Each row was made from one walk, in order. Every step used is in the known rows, and no mark comes twice. Write each row's walk.
Known rows:
karoz/kavin/zanek/lubav: [ 0.41 -0.60 -0.29 -0.24  0.36  0.54 -0.17 -0.24 -0.07  0.70 -0.56 -0.62
  0.35 -2.18  1.16  1.19  0.36  0.11 -0.78 -1.98 -0.73 -0.55 -1.48 -1.85]
reme/lubav/zanek/kavin/bamitar: [ 1.23  0.60 -0.48 -0.87  0.79  0.17  0.57  1.05  0.05  1.93  0.65  0.16
  0.01 -2.83  1.87 -0.43  0.40 -0.58  0.20 -1.06  0.40 -1.56  2.69 -2.15]
dalap/kavin/reme/lubav/zanek: [ 1.22  0.62  0.28  0.33 -0.28  1.37 -0.66  0.59 -0.26  1.22  0.48 -0.02
 -0.18 -2.63  0.61  1.09  0.08 -0.52 -1.50 -0.19  0.33 -2.05 -0.70 -2.25]
karoz/vika/reme/lubav: [ 0.20 -0.94 -0.50 -1.46 -0.13  1.68  0.27  0.42  0.26  1.38 -0.18 -0.19
  0.50 -2.16 -0.71  1.67  0.28  1.64  4.38  0.53  1.26 -0.49 -1.09 -2.48]
zusir/zanek/lubav: [ 0.22  0.59 -0.74  0.74  0.23 -0.21 -0.03 -0.39 -0.20  0.14  0.25 -0.34
 -0.44 -1.01  0.99  1.49  0.01 -1.32  1.49  0.15  0.36  0.05 -0.63 -0.66]
vika/karoz/kavin/reme/lubav/zanek: [ 1.71 -0.02 -0.22 -0.07  0.11  0.82 -0.12  0.08 -0.61  3.11 -0.16 -0.08
 -0.09 -3.52 -0.07 -0.27  0.06 -0.31 -0.34 -1.57 -0.16  0.40 -2.29 -1.88]
reme/kavin/dalap: [-0.44 -0.13 -0.62  0.21  0.51 -0.32  0.40 -0.67 -0.36 -0.56  0.10  0.11
 -0.32 -0.12  0.37  0.63 -0.42  2.98 -2.19 -0.32 -1.38 -2.50  1.23 -1.24]
karoz/kavin/reme: [-0.03 -0.17 -0.13  0.88 -0.37  0.94 -0.50  0.44  0.16  1.36 -0.92 -0.10
  0.48 -1.50 -0.66 -0.38  0.09  1.96 -1.20 -0.10 -0.69 -0.29 -1.91 -1.70]
karoz/vika: [-0.03 -0.53 -0.59 -0.32  0.12  0.49  0.29  0.05  0.29  0.54 -0.20  0.23
  0.15 -0.98  0.47  0.55  0.37  0.42  1.35  0.16  0.11  0.16 -0.59 -0.02]
vika/reme/lubav/zanek: [ 1.22  0.01  0.09 -0.68 -0.46  1.32 -0.09  0.07 -0.49  1.37  0.53 -0.46
  0.81 -2.27 -0.79  1.14 -0.28 -0.49  1.64 -0.12  0.99 -0.90  0.16 -2.68]
zusir/karoz/kavin/zanek/lubav: [ 0.19  0.29 -0.58 -0.22  0.74  0.54 -0.11 -0.25  0.20  0.37 -0.62 -0.76
  0.04 -1.69  1.98 -0.29  0.49 -1.38 -3.43 -2.55 -0.73 -0.40 -3.10 -0.99]
reme/lubav: [ 0.32 -0.19 -0.16 -1.74  0.35  0.69 -0.40  0.29 -0.18  0.46  0.24  0.09
 -0.15 -0.81  0.33  0.85  0.07  0.03  2.16 -0.60  0.59 -0.09  0.15 -0.88]
dalap/kavin: [-0.02  0.74  0.36  0.58  0.10 -0.02  0.18  0.18  0.31 -0.51  0.02  0.01
 -0.81 -0.25  0.50 -0.33  0.22  0.77 -2.59  0.30 -0.35 -1.41  0.52  0.28]
reme/kavin: [-0.13 -0.03 -0.34  0.99  0.56 -0.34  0.30 -0.58  0.02 -0.19  0.02  0.00
 -0.11  1.21  0.47  0.62 -0.31  0.95 -0.46 -0.04 -0.71 -1.73  0.58 -0.34]
zusir/karoz/vika/reme/lubav: [-0.12 -0.07 -0.84 -1.54  0.14  1.76  0.35  0.42  0.55  1.06 -0.28 -0.31
  0.16 -1.53  0.19  0.29  0.46  0.11  2.07 -0.10  1.25 -0.32 -2.81 -1.56]
karoz/vika/reme/lubav/zanek: [ 1.17 -0.57 -0.48 -0.99 -0.35  1.76  0.24  0.14 -0.21  1.82  0.34 -0.26
  1.01 -3.29 -0.20  1.61  0.07 -0.02  3.09  0.06  1.18 -0.76 -0.46 -2.62]
lubav/zanek: [ 1.08  0.33  0.09  0.39 -0.19  0.08  0.01 -0.27 -0.48  0.49  0.53 -0.08
  0.55 -1.29  0.42 -0.03 -0.23 -1.74 -1.34 -0.50 -0.11 -0.28  0.61 -0.18]
zusir/zanek: [ 0.55  0.75  0.06  1.35 -0.20 -0.48  0.35  0.05  0.03  0.13  0.25 -0.06
 -0.23 -0.99 -0.50  0.99 -0.07 -0.64  0.23  0.69 -0.45  0.32  0.23  0.26]
vika/karoz/kavin: [ 0.42  0.04 -0.13  0.26  0.55 -0.63  0.75 -0.36 -0.07  1.37 -0.59  0.00
 -0.74 -1.12 -0.14 -1.75  0.19  1.00 -1.19 -1.06 -0.79  1.01 -1.11  0.60]
zusir/zanek/kavin/karoz/vika: [ 0.99  0.52 -0.30  1.83  0.86 -0.48  2.05  0.14  0.81  1.47 -0.08  0.56
 -1.11 -1.97  0.38  0.06  0.82 -1.03  0.35  0.23 -0.58  0.45 -0.15  1.02]
lubav/zanek/kavin: [ 1.40  0.24  0.12  1.58  0.51 -0.36  0.13  0.03  0.02  0.72  0.38  0.04
  0.24 -2.21  0.89 -0.28  0.18 -1.89 -1.41 -0.28 -0.34 -0.51  1.21 -0.35]
kavin/zanek: [ 0.58 -0.47  0.62  0.58 -0.20  0.06  0.29  0.14  0.02  0.25  0.06 -0.38
  0.41 -1.01 -0.23  1.52  0.24 -0.98 -0.73 -0.58 -0.66 -0.19 -0.73 -0.68]

Write each row's walk:
[ 1.36  0.15 -0.75 -0.02  0.66  1.35  0.44  0.45  0.58  1.79  0.13 -0.27
  0.38 -3.67  1.09  0.00  0.61 -1.69  0.60 -0.32  0.81 -0.76 -1.53 -1.96]
zusir/karoz/vika/reme/lubav/zanek/kavin
[ 1.46  0.07 -0.26  0.88  0.85  0.00  1.64 -0.13  0.30  1.77  0.18  0.54
 -0.35 -2.18  1.27 -1.03  0.63 -2.01 -0.99 -1.06 -0.22 -0.11  0.27  0.56]
lubav/zanek/kavin/karoz/vika
[ 0.11 -0.41 -0.12  1.15  0.44  0.65  2.00  0.19  0.92  1.79 -0.57  0.10
 -0.42 -1.18 -0.63 -0.70  0.77  0.91  1.08  0.49  0.31 -0.25 -0.96 -0.67]
zanek/kavin/karoz/vika/reme
[ 0.21 -1.31 -0.18  1.90 -0.16  0.76  1.17 -0.27  0.52  1.03 -0.37 -0.73
  0.96 -1.01 -0.79  3.12  0.18  1.67  1.01  0.51 -0.69 -2.33 -1.49 -2.40]
karoz/vika/reme/kavin/zanek
[ 0.52 -0.60 -0.22 -0.65  0.79  1.27  1.63  0.50  0.71  2.25 -0.30  0.18
 -0.49 -1.96 -0.25  0.05  0.82  0.91  3.14 -0.15  0.94 -0.42 -0.83 -1.65]
zanek/kavin/karoz/vika/reme/lubav
[ 0.22  0.01 -0.38 -0.67  0.51 -0.61  0.82 -0.46 -0.45  1.05 -0.52  0.19
 -1.01 -2.57 -0.12 -1.65  0.14  3.18 -3.09 -1.28 -1.42  0.34 -0.48 -0.41]
vika/karoz/kavin/dalap
[ 1.14  0.17 -0.21  0.76  0.45 -0.33  0.30 -0.08 -0.42  0.45  0.40  0.21
 -0.12 -3.51  0.91 -0.18  0.11  0.39 -3.13 -0.47 -1.00 -1.11  1.72 -1.32]
lubav/zanek/kavin/dalap
[ 1.81  0.03 -0.05 -0.22  0.88  0.26 -0.25  0.33 -0.20  1.16  0.63  0.17
  0.01 -2.92  1.25  0.67  0.24 -1.82  0.57 -0.89  0.22 -0.55  1.48 -1.39]
reme/lubav/zanek/kavin
[ 1.25 -0.13 -0.13 -0.27 -0.42  1.43 -0.85  0.43 -0.57  1.79  0.45 -0.14
  0.70 -2.31  0.12  1.37 -0.15 -1.42  1.26 -0.43  0.65 -0.61 -1.21 -2.51]
kavin/reme/lubav/zanek
[ 0.67  0.56 -0.28  1.63  0.51 -0.84  0.65  0.19  0.11  0.10  0.16  0.28
 -0.83 -3.26 -0.03  0.75  0.26  1.28 -1.78  0.66 -1.37 -0.61  1.39 -0.79]
zusir/zanek/kavin/dalap
[-0.22  0.39  0.16  0.54 -0.19  0.96  2.01  0.06  0.72  0.98 -0.41  0.02
 -0.89 -0.45 -0.63 -0.77  0.53  1.69 -1.35  0.58  0.30 -1.54 -1.09 -0.40]
dalap/kavin/karoz/vika/reme
[ 1.28 -0.03  0.12  2.62 -0.07  0.38 -0.31  0.46  0.05  1.67  0.04 -0.06
  0.57 -2.42  0.29  0.25  0.21 -1.40 -1.00  0.46 -0.21 -0.75 -0.68 -1.82]
lubav/zanek/kavin/reme
[-0.27 -0.71 -0.40  0.35 -0.53  1.11  0.63  0.10  0.46  0.95 -0.38 -0.28
  0.67 -1.20 -1.08  0.80  0.23  1.71  2.37  1.11  0.61 -0.35 -1.42 -1.51]
karoz/vika/reme
[-0.21 -0.85 -0.33  1.53  0.15  0.61  0.47 -0.78 -0.04  0.54 -0.12 -1.14
  0.56 -0.11  0.20  3.01 -0.15  0.64  1.22 -0.16 -0.18 -2.74 -1.50 -3.44]
vika/reme/kavin/zanek/lubav
[ 1.22 -0.06 -0.06  1.67  0.25  0.66  1.99 -0.12  0.46  2.21 -0.06  0.02
  0.16 -2.42 -0.10 -0.73  0.56 -0.64 -0.11  0.00  0.25 -0.59 -0.41 -0.92]
lubav/zanek/kavin/karoz/vika/reme
[-0.36  0.32  0.04  1.30  0.17  0.22  1.85 -0.75  0.20  0.83 -0.18 -0.30
 -0.35  2.00 -1.20 -0.24 -0.34  1.42 -0.47  0.03 -0.27 -2.00 -0.38 -0.92]
vika/reme/kavin/karoz
[ 0.96  1.06  0.28  2.17  0.74 -0.97  1.76  0.10  0.51  0.93  0.14  0.37
 -1.27 -1.00 -0.11 -0.40  0.44 -1.56 -0.96  0.06 -0.76  0.34  0.58  1.00]
zusir/zanek/kavin/karoz
[ 0.71 -0.34 -0.26 -0.52  0.31  0.76 -0.11  0.33 -0.17  2.67 -0.69  0.01
 -0.55 -2.26 -0.42 -0.29  0.33  1.48  1.28 -1.03 -0.03  0.69 -2.88 -1.77]
vika/karoz/kavin/reme/lubav
[ 0.94  0.62  0.04  2.40  0.53 -0.87  0.48  0.31  0.49  0.39  0.08  0.07
 -0.55 -1.82  0.08  0.87  0.35 -0.83  0.18  0.94 -0.70  0.12  0.82  0.15]
zusir/zanek/kavin
[ 0.35 -0.23 -0.32  0.53  1.02  0.00  1.70  0.10  0.75  1.34 -0.38  0.61
 -0.86 -0.85  0.89 -0.95  0.86 -0.31  0.28 -0.47 -0.16  0.19 -0.20  0.72]
zanek/kavin/karoz/vika
[ 1.81 -0.11 -0.42 -0.90  1.22  0.69  1.29  0.11  0.15  2.19  0.42  0.62
 -0.47 -3.03  1.55 -0.13  0.71 -2.01  1.08 -1.64  0.38 -0.17  0.58 -0.44]
reme/lubav/zanek/kavin/karoz/vika
[-0.61 -0.26 -0.52  0.89 -0.11  0.29  0.72 -0.65 -0.20 -0.08 -0.16 -0.38
  0.12 -0.39 -1.11  1.02 -0.53  4.31 -1.36  0.76 -0.84 -2.97  0.52 -2.76]
vika/reme/kavin/dalap
[ 1.57 -0.65 -0.45  0.23  0.41  1.37  0.40  0.45  0.25  2.13  0.20 -0.13
  0.70 -4.14  0.24  1.39  0.47 -0.17  2.99  0.26  0.86 -0.94  0.26 -2.80]
karoz/vika/reme/lubav/zanek/kavin
[ 0.10 -0.21 -0.30  0.34  0.73 -0.39  0.27  0.21  0.11 -0.06 -0.09  0.30
 -0.58 -2.23  0.50 -0.33  0.32  2.03 -1.84 -0.04 -0.96 -0.81  1.24 -1.12]
zanek/kavin/dalap
[-0.40 -0.54 -1.23  1.21  0.58  1.14  0.80 -0.68  0.54  0.71 -0.39 -1.09
  0.48 -0.50  1.50  2.12  0.36 -0.46  0.28 -0.67 -0.01 -2.42 -3.97 -2.62]
zusir/karoz/vika/reme/kavin/zanek/lubav
[ 0.19  0.21  0.22 -0.14 -0.11  1.37 -0.72  0.88  0.22  0.81 -0.09  0.02
 -0.66 -1.35  0.11  1.08  0.31  1.14 -0.21  0.31  0.38 -1.67 -1.23 -2.07]
dalap/kavin/reme/lubav
[ 1.26 -0.08 -0.25 -1.31 -0.10  1.67  1.46 -0.11 -0.17  2.41  0.36  0.00
  0.30 -2.37 -0.32  0.37  0.17 -0.75  2.03 -0.85  1.18 -0.41 -0.83 -1.66]
kavin/karoz/vika/reme/lubav/zanek
[ 1.30 -0.78 -0.71 -0.67  0.31  1.38  0.50  0.31 -0.10  1.81  0.25  0.06
  0.41 -5.51  0.22  1.44  0.39  2.03  1.24  0.11  0.24 -1.57  0.63 -3.71]
karoz/vika/reme/lubav/zanek/kavin/dalap
[ 0.55  0.21  0.93  1.05 -0.05  0.01  0.43  0.29  0.31 -0.20  0.06 -0.35
 -0.44 -1.24  0.30  1.35  0.46  0.11 -3.40 -0.26 -0.96 -1.63 -0.18 -0.40]
dalap/kavin/zanek
[ 0.40 -0.51  0.25  1.55  0.36 -0.31  0.55 -0.40  0.02  0.02  0.04 -0.41
  0.27  0.21  0.26  2.31 -0.07  0.07 -1.17 -0.58 -1.39 -1.99  0.03 -0.98]
reme/kavin/zanek
